What can hang from each mark:
kebo: nidu
gipuzas: govumep
govumep: gipuzas
rima: nifite
nidu: kebo libe muna
nifite: govumep libe muna rima
muna: nidu nifite

Known rows, with every way that one mark hangs from another:
gipuzas[govumep]: [ 16   4 -18 -19  -2  17 -23  -9 -13  39  -8  -8  17  41   8  -3 -18]
nidu[kebo muna[nifite[govumep[gipuzas] libe]]]: [  7  54  -1 -35 -10  17 -36  43  -9  62 -46  10  15  13  34 -45  20]
kebo[nidu[libe muna[nifite[govumep rima]]]]: [  5  22   1 -22 -23  13 -34  23 -29  53 -12   8  14  21  50 -54 -24]
kebo[nidu]: [  2  -8  -9 -12 -18  13 -19  14  -9  45  13   0  12  33  46 -28 -14]
nidu[libe]: [  9  12  -9   6 -20  16 -12  18 -18  43   8   1  16  21  20 -11 -16]
muna[nidu nifite[govumep]]: [ 36  18  -8 -61  -3   4 -42  20   0  39 -20  -7   8  19  58 -10 -20]
rima[nifite[govumep[gipuzas] muna[nidu[kebo libe]]]]: [ 24  35   1 -45 -24  14 -61  30 -14  53  -9 -10   4  12  41 -19 -34]
nifite[govumep[gipuzas] libe muna[nidu] rima]: [ 19   2 -28 -77  13   3 -32  23  -3  59 -32 -26  46   1  83 -20 -74]
kebo[nidu[libe muna[nifite[rima]]]]: [  1  19   2 -14 -29  16 -28  26 -30  49  -7  18  14  20  48 -50 -11]
nifite[govumep libe muna[nidu] rima]: [ 17  19 -40 -67  28   6 -48  17 -14  59 -35 -25  42   7  99 -25 -76]
muna[nidu nifite]: [ 29  10  -7 -50 -11   8 -33  23  -2  34 -17   9  10  14  52  -5   0]
nifite[govumep[gipuzas] libe muna[nidu[kebo]] rima]: [ 14  16 -23 -81  10   2 -28  32   1  69 -29 -22  38   3  87 -27 -59]
rima[nifite[govumep[gipuzas] libe muna[nidu]]]: [ 30  22 -17 -45  -3  14 -65  28 -18  43 -33  -8  21   5  56 -14 -53]
nidu[kebo]: [  1  29 -13 -17 -15  15 -17  23   0  61   1   0   7  29  33 -22  20]
rima[nifite[govumep muna]]: [ 19  53 -23 -29  -7  20 -80   5 -19  51 -20 -20   2  27  45 -18 -34]
muna[nidu[kebo libe] nifite[govumep]]: [ 29  35   6 -53 -13   2 -26  39  -7  51  -9   4  -1  16  53 -19 -12]
nidu[kebo libe muna]: [ -5  43   6   6 -26  24 -27  39 -22  63  -8  13  18  10  18 -47  25]
nidu[kebo libe muna[nifite]]: [ -1  60   9  -7 -30  20 -31  41 -23  57 -21  23   3  15  21 -43  33]

Rows:
[ 19  51 -32 -23   6  19 -74  15 -27  48 -36 -12  13  21  55 -21 -47] | rima[nifite[govumep libe muna]]
[ 23  48  -9 -36 -12  14 -74  25 -23  53 -10 -10   2  16  54 -23 -32] | rima[nifite[govumep muna[nidu[kebo libe]]]]
[ 37  13 -25 -69  11   1 -33  25 -11  44 -40   3  29  10  88 -21 -47] | muna[nidu nifite[govumep libe rima]]
[ 40   7   3 -71 -22   1 -17  27  -6  45 -14   0  20   8  55 -15 -43] | muna[nidu[libe] nifite[govumep[gipuzas] rima]]
[ 10  38 -15 -14  -5  23 -46  26 -22  42 -49  16  25  11  37 -32  12] | nidu[muna[nifite[libe]]]
[ 33  23  -8 -27 -25  18 -53  14 -13  46 -14  -9  11  25  22 -19 -27] | rima[nifite[govumep[gipuzas]]]
[  0  25 -14 -45  -3  12 -42  22   1  55  -4 -13  10  14  58 -11  -2] | nifite[muna[nidu[kebo]]]
[ 33  18 -10 -82  -4  -1 -15  43   2  58 -35   8  23   8  77 -26 -27] | muna[nidu[kebo] nifite[govumep[gipuzas] libe rima]]
[ 32  21   9 -74 -26  -1 -11  40  -1  59 -11   5  11  11  58 -24 -24] | muna[nidu[kebo libe] nifite[govumep[gipuzas] rima]]
[  6   9   2 -30 -15  14 -32  31 -15  47 -23   7  17  20  44 -46 -14] | kebo[nidu[muna[nifite[govumep[gipuzas] libe]]]]
[ 28  37 -18 -43  -5  16 -83  12 -18  46 -18 -18   9  18  56 -18 -40] | rima[nifite[govumep muna[nidu]]]
[  9  64 -15 -40  -2  17 -44  35 -17  69 -50  11  21  17  61 -57  10] | nidu[kebo muna[nifite[govumep libe rima]]]
[  6  20 -13 -32  -7  15 -40  23 -24  53 -27   7  22  22  66 -54 -23] | kebo[nidu[muna[nifite[govumep libe rima]]]]
[ 18  37   5 -29 -28  18 -33  24 -23  53 -30   4  24  11  27 -41 -17] | nidu[libe muna[nifite[govumep[gipuzas] rima]]]
[ 25  33 -15 -48  -5  12 -61  35 -15  50 -30  -5  16   6  57 -20 -39] | rima[nifite[govumep[gipuzas] libe muna[nidu[kebo]]]]
[ 17  44 -22 -35   4  19 -51  19 -22  54 -55   4  32  13  55 -45 -15] | nidu[muna[nifite[govumep libe rima]]]
[ 29  28 -11 -62 -18   8 -23   9   3  54 -25 -10  11  30  43 -18 -25] | muna[nifite[govumep[gipuzas] rima]]
[ 10  56   0 -52 -23  17 -39  30  -5  71 -36   2  15  20  38 -52  20] | nidu[kebo muna[nifite[govumep[gipuzas] rima]]]
[ 19  21 -30 -74  10   7 -54   4  -4  62 -14 -38  29  16  85 -24 -59] | nifite[govumep muna[nidu] rima]
[  8  57   9 -35 -32  15 -26  39 -17  69 -26  10  14  14  29 -52   6] | nidu[kebo libe muna[nifite[govumep[gipuzas] rima]]]
[ 38   6   4 -71 -14   3 -29  25   7  39 -19  -8  11  14  45  -5 -21] | muna[nidu nifite[govumep[gipuzas]]]
[  9  53  -7 -47 -11  15 -34  39 -10  68 -49  10  23  13  49 -53  10] | nidu[kebo muna[nifite[govumep[gipuzas] libe rima]]]
